Known rows, with every step that occurs
zite megubi bokin famo moram: [-0.35 -2.66  1.11  0.44  4.25  0.10  0.49  1.30 -5.33  1.94 -2.66 -0.33
 -1.65  3.77 -2.47 -6.32 -2.37 -0.16  1.81 -0.58  2.32  2.71]
zite megubi bokin: [ 0.06 -1.48  1.44  0.75  2.33 -1.45 -0.58  0.16 -3.83  3.72 -1.68 -0.82
 -0.56  2.42 -2.30 -3.64 -1.25 -0.11  0.57 -0.68  1.16  0.41]
dumel kudul: [-1.20 -1.92 -2.71 -0.45  2.59 -1.77 -0.45 -0.88 -3.30  2.13 -1.33 -3.28
 -0.80  3.25 -1.21 -1.63 -2.20 -0.09 -0.59 -1.34  0.66  1.20]
moram vela bokin megubi zite: [-0.49 -0.69 -0.22 -0.80  3.75 -1.29  1.35  0.73 -4.51  2.02 -3.29  1.26
 -1.12  4.47 -3.74 -3.21 -2.00 -0.37 -0.93  0.57  1.20  2.25]
vela moram famo bokin megubi tobov: [-0.63 -2.48  1.55  0.26  3.40  0.10 -2.68  1.40 -4.41 -0.35 -3.89  0.23
 -1.29  6.14 -3.49 -5.61 -2.89  0.40  0.52  0.32  0.48  1.70]
zite megubi bokin famo: [-0.59 -0.39  2.33  0.86  3.42 -0.38  0.69  0.48 -4.56  4.18 -2.86 -0.23
 -1.38  3.39 -2.18 -4.97 -1.75  0.30 -0.35 -0.74  1.19  2.88]
vela moram famo: [-0.94 -0.80 -1.84  0.58  2.46 -0.18 -1.69  2.02 -5.87 -2.32 -3.30  0.44
  0.57  5.73 -3.13 -3.03 -3.77  0.55  0.18  0.03  0.72 -0.09]
famo moram vela bokin megubi: [-0.40 -1.81 -1.55 -0.59  3.73  0.06  2.29  1.85 -4.65 -0.23 -4.26  0.53
 -2.72  1.58 -2.73 -5.19 -1.59 -0.59 -1.36  0.35  1.53  2.02]
megubi bokin vela: [-0.40 -1.52 -0.31  0.85  3.25  0.55 -0.59  1.39 -5.00  4.13 -2.85  0.83
 -1.92  3.43 -1.70 -3.67 -2.02  0.47 -1.43 -0.65  0.54  2.94]
moram famo: [-1.23  1.84 -1.49  0.96  2.17 -0.84 -0.44  1.47 -4.72 -0.54 -3.25  0.22
  0.46  2.83 -2.42 -2.23 -3.29  0.23 -0.35 -0.49  0.60  1.24]
moram famo bokin megubi: [-0.81  0.00 -0.47  0.46  3.11 -0.03 -0.49  0.71 -3.89  0.28 -3.72  0.08
 -1.93  1.05 -2.87 -5.18 -1.59 -0.25 -1.67 -0.31 -0.06  3.48]
moram vela bokin: [-0.73  0.79 -2.30  0.18  2.47 -0.59  2.04  2.54 -3.86  1.48 -3.52  0.46
 -1.25  3.68 -1.61 -2.81 -1.71 -0.06 -1.67 -0.36  1.20 -0.57]
zite megubi: [-0.77 -0.73 -0.60  0.07  1.27 -1.91  0.16 -0.71 -3.94  2.77 -0.83 -0.31
  0.48 -1.08 -2.20 -2.58 -1.74 -0.34  0.40 -0.13  0.79  2.22]
tobov megubi bokin vela moram famo: [-0.27 -0.94  0.40  0.61  3.46  1.40 -3.64  2.85 -6.90 -1.70 -3.68  1.17
 -0.29  6.30 -1.25 -4.52 -4.92  0.41  0.83 -0.31  0.81  1.14]
vela bokin: [ 0.02 -2.13 -1.86  0.44  2.82 -0.10  1.22  1.37 -3.69  3.10 -1.94  0.77
 -1.65  4.80 -2.04 -2.11 -2.03  0.19 -1.19 -0.32  1.28 -0.84]
kudul dumel: [-1.19 -0.07 -3.16  0.09  2.72 -2.70 -0.22  1.20 -4.59  1.19 -0.77 -1.59
  0.27  2.13 -1.40 -2.24 -3.87  0.07 -0.44  0.43  0.00  2.68]
moram vela bokin famo: [-1.19  1.64 -1.01  0.41  3.51  0.40  3.11  2.44 -4.52  2.16 -4.52  0.94
 -2.10  4.50 -1.50 -4.18 -2.19  0.34 -2.37 -0.46  1.22  1.88]
dumel kudul bokin: [-1.95 -2.07 -2.96 -1.10  3.54 -4.30 -0.40 -0.34 -2.55  2.57 -1.89 -3.88
 -1.18  3.85 -0.98 -2.84 -1.91 -0.51 -2.08 -1.34  0.32  2.24]
moram vela bokin megubi tobov: [-0.61 -0.57  1.38 -0.23  3.12 -0.64  0.97  1.44 -3.77  2.06 -4.42  0.43
 -1.72  3.90 -2.67 -3.84 -2.13  0.14 -1.08  0.41  0.98  1.50]
vela bokin famo: [-0.66 -1.06 -0.65  0.68  3.85  0.82  2.38  1.54 -4.39  3.71 -3.05  1.13
 -2.45  5.50 -1.95 -3.53 -2.51  0.65 -1.99 -0.43  1.29  1.68]
kudul bokin famo moram: [-1.36 -2.53 -1.93 -0.63  4.94 -1.53  1.39  2.60 -5.02  1.15 -2.76 -0.07
 -1.84  3.79 -2.08 -5.75 -3.46 -0.24 -0.62 -0.23  1.54  4.59]
vezeg dumel kudul bokin famo: [-2.65 -0.63 -1.86 -1.36  5.26 -3.25  0.32 -0.46 -2.90  2.21 -3.07 -4.98
 -2.23  4.82 -1.22 -3.99 -1.73 -0.29 -2.59 -1.95  0.56  3.72]
famo bokin megubi zite: [-0.13 -2.61 -0.24 -0.76  3.82 -1.11 -0.67  0.20 -4.03  3.08 -1.39  1.09
 -1.16  3.62 -3.83 -3.98 -1.99 -0.42 -0.15  0.21  0.45  3.85]

Rows
[-0.42 -2.21  0.83 -0.46  3.81 -0.21  0.78  2.05 -4.35  0.53 -4.45  0.27
 -2.05  4.27 -2.73 -5.00 -2.55 -0.20  0.51  0.60  1.86  1.46] -> famo moram vela bokin megubi tobov
[-2.08 -0.86 -2.10  0.38  3.40 -1.17 -2.04  1.73 -6.06 -1.23 -4.46  0.40
 -0.58  5.29 -2.48 -4.60 -3.35  0.20 -1.63  0.09  0.27  2.80] -> kudul bokin vela moram famo
[-0.76 -1.09  1.75  0.16  1.55 -2.13 -1.11 -0.38 -3.66  3.38 -1.28 -0.45
  0.94  1.81 -2.31 -2.62 -2.67 -0.02  1.96  0.08  1.15  1.56] -> zite megubi tobov
[-0.52 -2.57 -0.11 -0.32  4.15 -0.57 -2.36  0.75 -5.35 -0.37 -2.91  1.02
 -0.70  6.80 -4.66 -4.98 -2.74 -0.21  0.61  0.47  0.66  2.48] -> vela moram famo bokin megubi zite
[-0.27 -2.10 -0.17 -0.93  3.54 -1.49  0.17 -0.07 -4.85  2.56 -1.49  1.27
 -0.19  2.96 -4.12 -2.47 -2.81 -0.18 -0.30  0.62  0.56  4.15] -> bokin megubi zite
[-0.79  0.67 -0.62  0.06  4.22  0.20  1.67  4.03 -5.60 -0.25 -4.56 -0.01
 -1.51  4.11 -2.03 -6.12 -2.76  0.04  0.26 -0.51  1.85  2.60] -> megubi bokin famo moram vela
[-1.33  1.18 -2.22 -0.47  3.45 -0.06  2.17  3.48 -5.81 -0.93 -3.92  0.43
 -0.93  1.78 -1.84 -5.31 -3.26 -0.10 -0.04 -0.19  1.52  3.84] -> bokin famo moram vela
[-0.70 -1.27 -2.01  0.83  2.79  0.29 -2.39  2.36 -4.65 -1.21 -3.04  0.19
 -0.73  6.16 -2.75 -4.84 -2.65  0.19  0.19 -0.48  0.55 -0.21] -> vela moram famo bokin
[-1.52 -0.65 -1.90  0.91  2.61  0.75 -2.03  1.62 -6.67 -1.52 -3.97  1.14
 -0.27  4.73 -2.65 -3.68 -3.59  0.55 -0.58  0.11  0.50  2.12] -> bokin vela moram famo
[-0.89  0.34 -3.24 -0.58  2.58 -0.92  1.23  3.45 -5.14 -1.46 -2.90  0.10
 -0.11  0.92 -1.95 -4.10 -2.93 -0.41  0.56 -0.02  1.45  1.91] -> famo moram vela
[-0.61 -4.16 -2.65  0.10  2.94  1.22 -2.07  1.82 -5.52  1.68 -2.01  1.40
 -1.90  4.49 -2.09 -5.00 -2.24  0.32 -0.93 -0.10  0.14  2.43] -> famo bokin vela moram
[-0.92 -0.48  1.87  0.54  3.18 -0.43 -1.76  0.99 -3.59  1.17 -4.00  0.00
 -1.36  3.77 -2.85 -4.96 -2.60  0.13  0.10  0.04  0.33  2.74] -> moram famo bokin megubi tobov
[-0.15 -2.38 -1.04 -0.31  3.08 -0.04  0.27  0.68 -3.42  2.53 -2.15  0.41
 -2.62  0.09 -2.63 -4.73 -1.16 -0.26 -2.02 -0.14 -0.20  3.87] -> famo bokin megubi
[-0.48 -0.95 -2.85  0.00  3.25 -0.15  1.85  3.15 -4.49 -0.23 -3.54  0.26
 -1.57  4.10 -1.85 -4.14 -2.21 -0.41  0.09 -0.16  2.13 -0.72] -> famo moram vela bokin
[-1.06  1.01 -1.72  1.09  2.51 -0.23 -1.34  1.92 -3.68  0.37 -3.05 -0.02
 -0.78  3.55 -2.06 -4.10 -2.27 -0.07 -0.28 -0.94  0.51  0.95] -> moram famo bokin
[-0.71 -2.30 -1.73 -0.14  4.01  0.53  1.38  2.38 -5.60  0.73 -2.29  0.76
 -1.46  3.20 -2.36 -4.88 -3.71  0.19  0.63 -0.17  1.79  3.77] -> bokin famo moram
[-0.28 -2.49  1.39 -0.19  3.17 -0.48 -1.00  0.86 -3.20  3.22 -2.49  0.19
 -1.82  2.88 -2.73 -4.61 -2.07  0.08 -0.28  0.07  0.25  3.06] -> famo bokin megubi tobov
[-0.04 -4.32 -0.83  0.45  3.52  1.11 -1.89  2.04 -6.15  1.97 -2.72  1.11
 -1.76  6.39 -2.49 -4.34 -2.52  0.72 -0.77 -0.10  0.60  1.32] -> megubi bokin vela moram
[-0.38 -3.22 -1.49  0.39  4.65  1.18  1.85  2.30 -5.24  1.49 -2.84  0.91
 -2.65  5.75 -2.24 -5.10 -3.19  0.14  0.36 -0.36  2.37  1.59] -> vela bokin famo moram
[-0.90 -1.22 -0.35  1.45  3.41  0.97 -2.58  2.00 -6.55 -0.75 -4.64  0.67
 -0.92  7.12 -2.74 -4.56 -3.18  0.72 -0.33 -0.33  0.86  0.87] -> megubi bokin vela moram famo
[-2.53 -1.81 -3.02 -0.61  3.72 -2.87 -0.80 -0.87 -3.69  3.53 -2.77 -2.64
 -2.07  2.49 -0.51 -3.53 -1.81 -0.42 -2.85 -1.17  0.03  4.90] -> dumel kudul bokin vela
[-2.97 -1.21 -2.80 -0.55  4.48 -2.09 -3.40 -0.36 -4.90 -2.24 -4.50 -4.37
 -1.22  6.67 -2.05 -4.21 -2.33 -0.28 -1.32 -1.31  0.47  1.72] -> vezeg dumel kudul bokin vela moram famo
[-0.31 -2.11  1.46 -0.43  2.86 -0.91 -0.18  0.54 -4.03  2.67 -2.51  0.46
 -0.93  2.28 -3.02 -3.05 -2.87  0.33 -0.38  0.45  0.36  3.33] -> bokin megubi tobov
[-1.08  0.83  0.44  0.18  3.53 -0.58  1.32  2.38 -5.48  0.15 -4.26 -0.65
 -1.02  2.05 -2.00 -6.72 -2.09 -0.46  1.12 -0.50  2.07  2.93] -> zite megubi bokin famo moram vela
[-0.37 -2.24 -0.78 -0.99  4.48 -0.86  1.20  1.33 -5.20  0.49 -3.33  1.17
 -1.38  4.95 -3.93 -4.48 -2.44 -0.72  0.62  0.73  2.11  2.23] -> famo moram vela bokin megubi zite
[-1.35 -3.95 -2.80 -0.74  3.47 -1.30 -1.22  1.67 -5.65  1.58 -2.52  0.72
 -1.33  4.48 -2.17 -4.37 -2.81  0.20 -2.26  0.31  0.03  3.50] -> kudul bokin vela moram
[-0.04 -3.03  0.06 -0.56  4.05 -0.85  0.69 -0.09 -4.40  3.29 -2.05  1.42
 -1.46  5.44 -4.08 -2.67 -2.31 -0.18 -0.63  0.53  1.23  2.05] -> vela bokin megubi zite
